Known rows, with every step that occurs
gage, kiluzam, levo, susaren: [-0.09  0.21  0.01 -0.23 -0.02 -0.02 -0.23 -0.24 -0.24 -0.02  0.08 -0.13
 -0.13 -0.10  0.03  0.00 -0.07  0.12 -0.18  0.12  0.03 -0.21  0.12  0.02
 -0.24  0.10 -0.14]
levo, kiluzam, gage: [ 0.19  0.02  0.02 -0.11 -0.15 -0.23  0.25 -0.13 -0.26 -0.21  0.16 -0.08
 -0.21 -0.15 -0.34  0.12  0.12 -0.16  0.01  0.12 -0.12  0.13  0.03 -0.03
 -0.07  0.07 -0.13]
mili, didim: [ 0.11  0.03  0.00 -0.05  0.14 -0.15  0.07  0.04 -0.01  0.05 -0.02  0.02
 -0.10 -0.16 -0.30 -0.17  0.05  0.11  0.03  0.03 -0.17 -0.18  0.35  0.04
  0.17  0.21 -0.10]
zegi, mili, didim, nune, susaren, fazibu, vovav: [-0.26 -0.25  0.07  0.09  0.05  0.08 -0.17  0.22  0.10  0.20 -0.66  0.07
  0.30  0.10 -0.13  0.08 -0.08  0.09 -0.03 -0.22 -0.02  0.16 -0.14  0.09
  0.08 -0.28  0.04]
kiluzam, gage: [ 0.21  0.04 -0.07 -0.21 -0.08 -0.18  0.21 -0.03  0.07 -0.24  0.00 -0.07
 -0.31 -0.09 -0.31 -0.10  0.18  0.08 -0.02  0.09 -0.11  0.13 -0.05 -0.02
 -0.29  0.15 -0.11]
mili, didim, levo, susaren, gage, kiluzam: [ 0.15  0.01 -0.09  0.30  0.03  0.20 -0.35 -0.13 -0.39 -0.07  0.23  0.11
  0.08  0.06  0.08  0.09 -0.21 -0.05 -0.01  0.06  0.00  0.06  0.74 -0.05
  0.27  0.04 -0.05]
zegi, mili, didim, nune, susaren, fazibu: [-0.12 -0.14  0.07  0.01  0.11  0.03 -0.19  0.14 -0.04  0.40 -0.40  0.06
  0.22  0.06 -0.12  0.20 -0.15  0.10  0.00 -0.20 -0.04  0.26  0.20 -0.02
 -0.04 -0.22  0.07]
zegi, mili, didim, nune, susaren, gage, kiluzam: [ 0.00 -0.09  0.05  0.15 -0.01  0.12 -0.64  0.08 -0.33  0.18 -0.25  0.13
  0.37  0.17 -0.08  0.31 -0.23 -0.03  0.16 -0.06  0.01  0.51  0.57 -0.06
  0.04  0.04  0.03]
didim, levo: [ 0.04  0.15 -0.06 -0.23  0.08 -0.08  0.06 -0.03  0.07 -0.24  0.22 -0.05
 -0.18 -0.13 -0.02 -0.25  0.19  0.33 -0.03  0.00 -0.03 -0.22  0.04 -0.05
  0.16  0.05  0.06]
susaren, gage, kiluzam, levo: [ 0.09  0.12 -0.03 -0.26 -0.14  0.13 -0.20 -0.17 -0.16 -0.32  0.19 -0.06
 -0.01 -0.06  0.05 -0.21  0.06  0.12  0.14  0.11 -0.03  0.04  0.11 -0.05
 -0.41  0.04  0.00]
susaren, nune, didim, levo: [ 0.00 -0.11 -0.03  0.33  0.08  0.08 -0.04  0.18  0.10  0.00 -0.03  0.02
 -0.26  0.06  0.27 -0.39 -0.01  0.04  0.14 -0.03  0.04 -0.12  0.07 -0.02
  0.12  0.06  0.18]
mili, didim, levo, kiluzam, gage: [ 0.10  0.00 -0.02  0.34 -0.02 -0.10  0.23 -0.02 -0.33 -0.26  0.30  0.06
 -0.08 -0.07 -0.13  0.12  0.00 -0.21 -0.07  0.04 -0.06  0.06  0.58 -0.04
 -0.05  0.13 -0.11]
zegi, mili, didim, nune: [-0.03 -0.09 -0.05 -0.21  0.13 -0.11 -0.18  0.28 -0.09  0.05 -0.27  0.04
 -0.05  0.02 -0.50  0.09  0.15  0.06 -0.01 -0.09 -0.14  0.21  0.37 -0.04
  0.17  0.04 -0.01]
gage, kiluzam, levo, didim, nune, susaren: [-0.30  0.17  0.15  0.14  0.01 -0.02 -0.37  0.04 -0.15  0.20 -0.04  0.00
  0.21  0.13  0.37  0.18 -0.17 -0.23  0.00 -0.02  0.29 -0.04 -0.04  0.03
 -0.58  0.06 -0.05]
susaren, nune: [ 0.13 -0.05  0.04 -0.23 -0.02 -0.01 -0.07  0.12  0.11  0.05 -0.13 -0.04
 -0.26 -0.10 -0.29 -0.32  0.04  0.24  0.20  0.04 -0.16 -0.12 -0.05 -0.02
  0.01  0.01  0.10]
vovav, pevar: [ 0.13  0.12 -0.05 -0.25 -0.03 -0.17  0.64 -0.11  0.20 -0.17  0.25 -0.05
 -0.15 -0.13 -0.25 -0.01  0.21  0.33 -0.07  0.05 -0.07 -0.13 -0.20 -0.05
  0.44  0.13 -0.09]
susaren, fazibu, vovav, pevar: [-0.04 -0.06 -0.03 -0.14 -0.15  0.01  0.75 -0.09  0.32 -0.34 -0.07 -0.05
 -0.08 -0.07 -0.17 -0.14  0.26  0.37 -0.03 -0.06 -0.06 -0.22 -0.74  0.04
  0.50 -0.24 -0.08]
levo, didim: [ 0.11  0.11 -0.02 -0.18  0.01 -0.12  0.17  0.00  0.09 -0.06  0.14  0.03
 -0.02 -0.11 -0.24  0.10  0.18 -0.16  0.00  0.05 -0.08 -0.03 -0.17  0.03
  0.14  0.06 -0.09]
didim, nune, susaren, fazibu, vovav, pevar: [-0.19 -0.14  0.07  0.08 -0.01 -0.01  0.43  0.06  0.31  0.06 -0.29 -0.03
  0.13  0.11  0.16 -0.05  0.00  0.27  0.01 -0.16  0.18 -0.14 -0.72  0.06
  0.27 -0.28 -0.01]
vovav, fazibu: [ 0.17  0.05  0.06  0.04 -0.02 -0.15  0.28 -0.09  0.32 -0.18 -0.04 -0.10
 -0.25 -0.13 -0.30  0.01  0.11  0.36  0.09  0.06 -0.01 -0.06 -0.25 -0.01
  0.26 -0.17  0.10]
gage, kiluzam, levo, didim, mili: [-0.25  0.16  0.10 -0.18 -0.19 -0.01 -0.08 -0.12 -0.07 -0.16  0.18  0.03
  0.06  0.09  0.17  0.24  0.04  0.01 -0.11  0.01  0.02  0.00 -0.17 -0.06
 -0.46  0.04  0.02]
susaren, fazibu, vovav: [-0.05 -0.08  0.02 -0.26 -0.07 -0.01  0.19 -0.04  0.20 -0.25 -0.28 -0.07
 -0.14 -0.11 -0.21 -0.33  0.22  0.29  0.05 -0.04 -0.10 -0.23 -0.63  0.10
  0.21 -0.26 -0.04]
zegi, mili, didim: [ 0.08  0.02 -0.06 -0.24  0.05 -0.09  0.05  0.05 -0.02 -0.06 -0.10  0.05
  0.03 -0.14 -0.53  0.12  0.14  0.14 -0.09 -0.02 -0.28  0.16  0.37 -0.01
  0.27  0.15 -0.04]
levo, didim, nune, susaren, gage: [ 0.15 -0.12  0.01  0.07  0.05  0.05 -0.18  0.17  0.08  0.28  0.04  0.09
  0.35  0.14  0.10  0.19 -0.12 -0.42  0.17 -0.03  0.12  0.31 -0.04 -0.01
 -0.16 -0.09  0.10]
pevar, vovav: [ 0.13  0.19  0.00 -0.47  0.26 -0.13  0.06 -0.11  0.27 -0.05 -0.10 -0.11
 -0.19 -0.19 -0.31 -0.24  0.20  0.13 -0.06  0.03 -0.16 -0.28 -0.55  0.05
  0.26  0.20  0.02]
gage, kiluzam: [ 0.00  0.21  0.08 -0.24 -0.06 -0.17 -0.22 -0.21 -0.23 -0.17  0.03 -0.06
 -0.22 -0.12 -0.19 -0.07  0.11  0.31  0.11  0.09 -0.03 -0.17  0.01 -0.02
  0.22  0.15 -0.13]

Rows
[-0.04 -0.08  0.04 -0.05  0.03 -0.21  0.10 -0.03  0.13  0.07 -0.02  0.00
 -0.17  0.07  0.14 -0.08  0.08  0.10  0.00 -0.06 -0.04  0.03 -0.15 -0.04
  0.15  0.14  0.11] -> nune, didim, mili
[-0.04 -0.04  0.11  0.16  0.27 -0.17 -0.25  0.18 -0.02  0.43 -0.22  0.04
  0.10  0.01  0.03 -0.06 -0.20  0.01  0.06 -0.08  0.07 -0.10  0.37  0.06
 -0.09  0.16 -0.02] -> mili, didim, nune, susaren
[ 0.23 -0.06 -0.16 -0.32 -0.02  0.16  0.03 -0.07  0.07 -0.02  0.19 -0.10
  0.09 -0.09 -0.04 -0.12 -0.04 -0.11 -0.11  0.10 -0.09  0.08  0.15 -0.01
 -0.36 -0.06  0.04] -> kiluzam, levo, susaren, gage
[ 0.11  0.08 -0.03  0.03 -0.11 -0.12  0.23 -0.12 -0.25 -0.34  0.37 -0.04
 -0.18 -0.10 -0.09  0.07  0.13 -0.08 -0.07  0.07 -0.04  0.07  0.15 -0.08
 -0.06  0.01 -0.05] -> didim, levo, kiluzam, gage
[-0.01  0.08 -0.06  0.19  0.14 -0.11  0.12 -0.01  0.06 -0.11  0.15 -0.02
 -0.19 -0.03  0.27 -0.26  0.14  0.04 -0.01 -0.03  0.09 -0.16  0.07  0.00
  0.25  0.16  0.04] -> nune, didim, levo
[ 0.02  0.13  0.06  0.15 -0.14  0.20 -0.21 -0.16 -0.06  0.04  0.20  0.05
  0.43  0.03  0.37  0.20 -0.21 -0.30  0.06  0.08  0.11  0.19  0.08  0.01
 -0.54  0.06 -0.02] -> nune, susaren, gage, kiluzam, levo, didim
[ 0.00 -0.29  0.02  0.12  0.00  0.01 -0.12  0.09  0.10  0.41 -0.21  0.03
 -0.18  0.18  0.15  0.03 -0.23 -0.07 -0.03 -0.04 -0.07  0.07 -0.04 -0.03
  0.12  0.00  0.20] -> levo, susaren, nune, didim, mili
[ 0.23 -0.11 -0.20  0.27  0.10  0.13  0.01 -0.04 -0.01  0.02  0.25  0.02
  0.01  0.07  0.31 -0.07 -0.07 -0.27 -0.06  0.02  0.06  0.17  0.28 -0.02
  0.31  0.00  0.08] -> nune, didim, levo, susaren, gage
[-0.01  0.01  0.04 -0.26 -0.06 -0.13  0.14 -0.01  0.16 -0.01  0.14  0.07
  0.05  0.04 -0.13  0.24  0.13 -0.02 -0.06 -0.03 -0.11  0.08 -0.27 -0.06
  0.04 -0.01  0.07] -> levo, didim, mili
[ 0.00  0.02 -0.05 -0.15 -0.07 -0.12  0.66 -0.03  0.35 -0.35  0.01 -0.04
 -0.05 -0.09 -0.24 -0.12  0.29  0.30 -0.08  0.03 -0.06 -0.26 -0.54  0.06
  0.57  0.08 -0.14] -> fazibu, vovav, pevar
[-0.24  0.15  0.04 -0.06 -0.03 -0.02 -0.26  0.11 -0.21 -0.10  0.03 -0.02
 -0.04  0.11  0.10  0.06  0.10 -0.22  0.05  0.02  0.18 -0.06 -0.07 -0.01
 -0.44  0.00 -0.10] -> gage, kiluzam, levo, didim, nune
[ 0.02  0.02 -0.11  0.25  0.17 -0.06  0.04 -0.07 -0.01  0.11  0.15 -0.03
 -0.14  0.00  0.29 -0.04 -0.03 -0.11 -0.20  0.00  0.10 -0.12  0.17  0.02
  0.36  0.10  0.00] -> nune, didim, levo, susaren
[-0.09  0.04  0.12  0.05 -0.21  0.20 -0.25 -0.16  0.01  0.06  0.20  0.10
  0.49  0.17  0.49  0.36 -0.26 -0.16  0.01  0.00  0.07  0.29 -0.02 -0.07
 -0.65 -0.02  0.16] -> nune, susaren, gage, kiluzam, levo, didim, mili
[ 0.09 -0.08 -0.08 -0.05  0.06  0.15 -0.17  0.08  0.03  0.12  0.03 -0.02
 -0.18 -0.02 -0.02 -0.16 -0.12  0.19 -0.06  0.02 -0.05 -0.16  0.17 -0.04
  0.13 -0.10  0.15] -> didim, levo, susaren, nune
[-0.13 -0.04  0.02  0.32 -0.03  0.14 -0.32 -0.03 -0.18  0.22 -0.17 -0.07
 -0.22  0.09  0.34 -0.11 -0.27 -0.18  0.00  0.08  0.10 -0.13  0.15  0.05
 -0.28  0.12 -0.02] -> gage, kiluzam, levo, susaren, nune, didim
[-0.14  0.28  0.04 -0.07 -0.12 -0.01 -0.05 -0.11 -0.13 -0.18  0.17 -0.01
 -0.01 -0.05  0.05  0.11  0.09 -0.13 -0.03  0.09  0.05 -0.12 -0.05  0.02
 -0.34  0.11 -0.15] -> gage, kiluzam, levo, didim
[ 0.12 -0.19 -0.02  0.24  0.09  0.01 -0.09  0.08  0.03  0.39 -0.20 -0.02
 -0.24  0.03  0.04 -0.10 -0.17 -0.21  0.03  0.04 -0.04 -0.04  0.06  0.06
  0.22  0.07  0.03] -> levo, susaren, nune, didim
[-0.14 -0.15 -0.08  0.35  0.07  0.11  0.16 -0.04  0.12 -0.06 -0.19 -0.03
 -0.10  0.07  0.36 -0.19  0.01 -0.07 -0.18 -0.09  0.12 -0.21 -0.37  0.11
  0.41 -0.26 -0.01] -> nune, didim, levo, susaren, fazibu, vovav
[ 0.01  0.08  0.04  0.19  0.10 -0.11  0.09 -0.06 -0.34 -0.11  0.32  0.05
  0.02 -0.16 -0.08  0.01  0.00 -0.06 -0.02  0.00 -0.08 -0.23  0.56 -0.02
  0.40  0.08 -0.03] -> mili, didim, levo, kiluzam
[ 0.08 -0.15  0.02  0.19  0.05 -0.02 -0.02  0.15  0.12  0.16 -0.19  0.00
 -0.26  0.00  0.03 -0.33  0.00 -0.04  0.21  0.02 -0.05 -0.06 -0.06  0.03
  0.12  0.12  0.07] -> susaren, nune, didim
[-0.02 -0.06 -0.13 -0.01  0.05  0.18  0.04 -0.05 -0.11  0.07 -0.01  0.07
  0.08 -0.04 -0.18  0.25 -0.06  0.15 -0.29 -0.12 -0.17  0.15  0.40 -0.06
  0.32 -0.27  0.04] -> zegi, mili, didim, levo, susaren, fazibu
[ 0.03  0.00  0.10  0.19 -0.06  0.08 -0.47  0.05 -0.22  0.18  0.00  0.10
  0.31  0.20  0.19  0.29 -0.18 -0.35  0.25  0.01  0.20  0.30  0.01 -0.03
 -0.09 -0.04  0.00] -> levo, didim, nune, susaren, gage, kiluzam
[-0.01  0.15 -0.05 -0.20 -0.01 -0.03  0.23  0.04  0.16 -0.11  0.22 -0.03
  0.05 -0.11 -0.05  0.00  0.17 -0.20 -0.11  0.05 -0.05 -0.12 -0.13  0.04
 -0.41  0.07 -0.05] -> kiluzam, levo, didim
[-0.06  0.02  0.08 -0.04 -0.02  0.12 -0.52 -0.01 -0.17  0.08 -0.02 -0.05
  0.21  0.11  0.37 -0.11 -0.20  0.03  0.18  0.01  0.21  0.12  0.14 -0.03
 -0.64 -0.02  0.08] -> didim, nune, susaren, gage, kiluzam, levo
[ 0.02 -0.07 -0.03  0.03  0.04  0.16 -0.13  0.21  0.15  0.21  0.11  0.04
  0.41  0.13  0.30  0.08 -0.13 -0.45  0.07 -0.03  0.16  0.24 -0.03  0.01
 -0.73 -0.08  0.12] -> kiluzam, levo, didim, nune, susaren, gage
[-0.08  0.04  0.02 -0.10 -0.08  0.15 -0.36 -0.06 -0.19  0.13 -0.11 -0.09
 -0.18 -0.01  0.03 -0.09 -0.21  0.12 -0.01  0.11 -0.02 -0.19  0.15  0.00
 -0.37  0.00  0.00] -> gage, kiluzam, levo, susaren, nune
[-0.21 -0.14  0.07  0.27 -0.05  0.06  0.52  0.13  0.35  0.12 -0.19  0.07
  0.31  0.18  0.19  0.26  0.00 -0.13 -0.02 -0.16  0.23 -0.03 -0.80  0.08
  0.23 -0.32 -0.05] -> levo, didim, nune, susaren, fazibu, vovav, pevar
[-0.25 -0.23  0.03  0.23 -0.02  0.09  0.38  0.17  0.26  0.12 -0.43  0.09
  0.35  0.15 -0.09  0.29 -0.04  0.16 -0.11 -0.24  0.02  0.17 -0.27  0.04
  0.39 -0.24 -0.03] -> zegi, mili, didim, nune, susaren, fazibu, vovav, pevar
[ 0.07  0.13 -0.04 -0.05 -0.19  0.19 -0.10 -0.09 -0.14 -0.27  0.27  0.03
  0.18  0.02  0.08  0.09  0.06 -0.29  0.11  0.12  0.01  0.17  0.03 -0.02
 -0.39  0.00 -0.06] -> susaren, gage, kiluzam, levo, didim
